Known rows, with every step that occurs:
tipusaf-kemefut-pemu: [  7.7 -22.4  -2.9   9.8 -31.3 -13.7  -0.6   2.6  -3.2  -3.5  -1.2   4.0
  -2.8   3.9   5.0   1.4 -19.8   2.4  29.8   0.2   3.3]
lutizi-kikis: [  8.2  23.2  -3.4  -6.7   3.7 -12.6  16.4   1.3   6.2 -12.8  -2.0  -8.8
   9.7   2.8  -3.6  -7.4  10.4   2.6   0.4   4.3   1.2]
tipusaf-kemefut-pemu-kikis: [  1.1  -2.4  -5.9  11.3 -25.0 -22.9   2.7  -0.6   8.9 -18.8   2.9  -5.4
  -6.8  -4.2   3.6  -7.9 -19.4  -2.0  14.9  23.6   5.3]
kemefut-tipusaf: [  0.3  -6.0   6.0   9.8 -13.7  -7.0   3.2  15.3  -4.9  14.0   6.1   0.0
 -22.7   8.6  -5.4 -24.0   0.4  15.3   1.1   5.9   5.1]
nelatov-kemefut: [  4.0   6.6  -5.6  -9.1  -0.8  -7.9 -14.2  -3.7   3.3  -7.1  -3.8  27.8
  -0.2 -22.3  11.4   9.2 -13.0  -4.4  -3.5  13.5 -11.4]
lutizi-veros: [-16.7   8.5   2.3  -6.1 -21.7  -7.5  -3.5  -8.9   2.9   3.7  -1.4  -1.7
 -14.7  14.0 -18.9   1.3  -8.3  11.5  23.8   4.9  -2.9]
veros-lutizi-kikis-tipusaf-kemefut-pemu: [ 31.9 -23.2 -29.3   1.3 -39.5  -0.2   3.0  21.5  11.1 -30.8 -15.1   4.6
   2.0   0.5  -5.2 -22.7  11.4  -9.0  36.5  12.2  11.3]
veros-lutizi-kikis: [ 13.1   6.3 -14.3   5.2  -8.3   9.6  13.2   2.5  11.1 -23.2 -14.4  -9.5
  11.0 -18.2  -5.8   0.9  27.7  -4.6   1.3  10.6  -2.8]
tipusaf-kemefut-nelatov-kikis-lutizi-veros: [-18.5  -2.1  -2.0 -15.1 -35.7  14.3 -10.3 -13.3  28.3   2.4 -19.6  29.1
  -6.1  11.4 -10.0   5.8   1.3  -6.4  61.1  23.5  23.1]
nelatov-kikis-tipusaf-kemefut: [ 18.9 -10.4 -17.9 -21.5 -12.1  -3.3   8.3  -7.6  24.9  -3.3  -7.3  14.9
  -8.1  17.0  16.3 -14.4   4.6 -33.5   4.0  38.6  23.9]
kemefut-nelatov-kikis: [ 11.4  14.8  -4.7 -10.5   4.8  21.6  -1.8   4.1  18.1  10.6 -23.2  11.8
   0.1   5.2  12.8  11.8   9.3 -12.1   9.7  12.4  26.3]
veros-lutizi-kikis-nelatov-kemefut: [ 30.5  16.4 -32.4  -8.5  -4.1  28.0  -9.4  13.0   8.1 -31.1 -10.2   1.8
  18.8 -40.9   2.3  13.8  25.1  -0.3  -5.1  19.7   7.0]
kemefut-pemu-kikis-lutizi: [ -1.5 -11.4 -15.5  20.5 -15.3   1.7  -1.7  21.7  12.8 -22.1 -11.4  -4.8
  16.4  -3.0 -17.3 -26.3 -12.8  12.9  29.1   1.3  -1.1]
kikis-nelatov: [ 13.1   5.0 -11.9   1.2  -0.9  23.2  -5.9  13.0  -7.4  -2.6   7.0 -14.9
   6.1   1.8  -6.2   3.9   9.6   6.0   0.2  -2.8  19.7]
veros-lutizi-kikis-tipusaf-kemefut-nelatov: [ 27.4  -7.8 -17.1  -8.3 -24.0  20.8  -7.4   9.9  17.7 -23.8  -7.8  14.9
  -8.1 -18.5   4.8 -17.3  37.1 -16.5  26.1  22.6  26.2]
pemu-kikis-lutizi-veros: [-26.9   8.3  -4.8   3.1 -18.6  -0.3  -7.6  -2.5  16.2 -23.5  -3.2  -4.8
  -0.7   3.0 -35.5 -21.5  -4.8  18.5  28.2  19.7  -3.3]
veros-lutizi: [  5.2 -13.6 -13.5   7.2  -9.6  26.5  -3.9   2.8   3.6 -12.4  -9.8   0.0
   3.7 -21.0  -4.4   2.2  13.8  -9.2   0.5   3.5   0.4]
veros-lutizi-kikis-nelatov: [ 27.9  13.1 -27.8   1.1  -6.4  33.5   6.1  14.1   3.2 -22.7  -7.8 -19.5
  18.1 -14.8 -13.1   4.2  37.6   5.5  -1.6   7.3  19.5]
pemu-kikis-tipusaf-kemefut-nelatov: [ 10.2   2.7  -7.1  -5.9  -6.4   2.9 -19.9   4.3  17.7 -15.1   5.7  11.1
 -24.2  -9.8   6.9 -25.8   8.4 -13.7  13.4  32.9  29.1]
kemefut-pemu-kikis: [  5.3   7.9 -10.7  14.0 -10.7  -8.7   3.2  13.5   7.3 -11.7  -9.7 -15.4
   3.0   1.9  -6.4 -11.8 -16.5  12.3   9.6   7.0  -1.6]

Rows:
[ 17.6   5.6 -17.1  -0.7 -12.3  10.6 -18.9  24.0  -6.0   4.0   5.7   9.8
 -14.9 -13.2   2.2  -5.7   0.2  17.7  -4.4  16.3  18.9]
kikis-nelatov-kemefut-tipusaf
[ 35.0  19.5 -28.2  -6.5 -11.7  -4.3  -4.2  30.6  -0.4 -24.0 -12.1  -1.0
  17.3 -10.7   2.8   6.4  -0.9  17.5  21.4  -1.3   7.4]
lutizi-kikis-nelatov-kemefut-pemu
[ 18.8 -34.1 -16.0  -1.1 -31.8 -10.3  -3.3  18.8   0.7  -4.9  -2.1  10.9
 -11.5  15.3   4.2 -22.0 -14.1  -3.6  34.5   4.4  12.6]
kikis-tipusaf-kemefut-pemu
[ 20.4 -11.0 -21.0  -7.8 -24.7   0.7   5.3   5.2  12.5 -28.1  -2.3   7.1
  -0.1 -11.5  -2.4 -25.1  29.5 -18.7  10.6  27.2  12.3]
veros-lutizi-kikis-tipusaf-kemefut
[ 23.3   1.0 -30.1  -6.1 -10.8  -9.6 -17.5  22.9  16.6 -24.8 -11.7  13.9
  -5.3 -12.0   7.5 -24.5 -24.3   0.2  12.9  24.5  -3.0]
nelatov-kemefut-pemu-kikis-tipusaf
[ -6.4 -19.6  -8.3  18.7 -31.4  -8.6  -4.4  10.9  15.6 -26.9  -5.5  -0.1
  10.1  -4.2 -11.8 -19.2 -17.9   4.7  36.0  15.1   5.3]
tipusaf-kemefut-pemu-kikis-lutizi
[ 26.2  -2.4 -24.8  -4.7  -8.3  16.5   7.2  13.5  11.6 -29.1 -13.3  -3.7
   4.2  -8.3 -10.0 -24.6  31.3  -5.9   4.8  12.0   8.1]
veros-lutizi-kikis-tipusaf
[ 22.6   0.5 -18.0 -23.2   2.6  28.8 -10.1  16.9  24.8  10.6 -23.0  16.5
  -7.5  16.0  13.2 -16.3  18.6 -18.0  15.8  18.5  34.0]
kemefut-nelatov-kikis-tipusaf
[  3.0  -1.0  -4.1  -1.2 -12.3 -12.4 -13.6  13.4  -2.5   8.2   0.3  22.2
 -18.2 -14.2   8.1 -11.5 -14.2  12.8  -5.8  16.0  -2.8]
nelatov-kemefut-tipusaf
[ 26.6  -3.6 -28.6  -2.0 -13.1  11.4 -19.8  27.1  -9.1  -8.0  -7.1   8.7
  11.2 -11.3   4.2  11.6 -20.7  12.2  18.1  -4.1   9.2]
kikis-nelatov-kemefut-pemu
[ 10.7  17.7 -14.3   3.5   5.2  16.3  -6.7   6.6   7.4 -16.2  12.0 -26.5
   5.5  -4.4  -8.0  -5.3  10.6   5.4 -13.6  17.9  17.1]
pemu-kikis-nelatov
[  5.9  -3.8  -8.9  -5.7  -9.8 -12.9  -4.4  -4.3  19.1 -20.8  14.7  -0.8
 -18.2  -1.6   5.4 -27.3  -1.2 -17.2  -5.3  38.0  12.6]
pemu-kikis-tipusaf-kemefut
[ 26.6  26.3 -16.2  -8.4 -10.1  -3.4  -4.9  26.0  -1.9  -8.5   0.8   2.7
  -8.0 -10.9  -0.5 -10.9  13.8  23.6  -5.2  20.3  14.3]
lutizi-kikis-nelatov-kemefut-tipusaf
[ 14.2   9.6 -20.2 -10.0  -0.1  20.4 -23.4   8.2  -1.7  -7.1   2.9  12.7
   6.1 -20.7   9.4  15.6   0.0   0.5  -3.4   8.0   7.8]
kikis-nelatov-kemefut
[-15.2   2.4 -20.6   3.5 -36.7  -9.2 -19.2  11.0  16.3 -27.6 -14.8  17.0
   0.9 -10.6 -21.7 -14.6 -34.2  24.3  48.3  11.7 -14.6]
nelatov-kemefut-pemu-kikis-lutizi-veros
[ 17.1  21.7 -16.5   5.6  -8.0   5.4 -20.2  20.9   5.4 -10.6   9.4  -1.1
 -19.1 -23.1  -0.7 -14.6   0.3  17.5 -19.7  35.8  17.9]
pemu-kikis-nelatov-kemefut-tipusaf
[ 18.1  -5.0 -25.2   6.0  -9.6  -4.1  -1.1  24.8  12.0 -18.6  -7.2  -7.6
  -4.7   9.7  -5.7 -37.0 -11.7   4.0  15.7  15.7  11.8]
kemefut-pemu-kikis-tipusaf
[  7.8  12.8 -16.1   2.0  -9.0 -13.4  -9.9  13.0  13.2 -20.4 -11.2  10.4
   1.5 -20.8  10.3  -3.0 -27.2   6.0   5.4  19.1 -13.1]
nelatov-kemefut-pemu-kikis
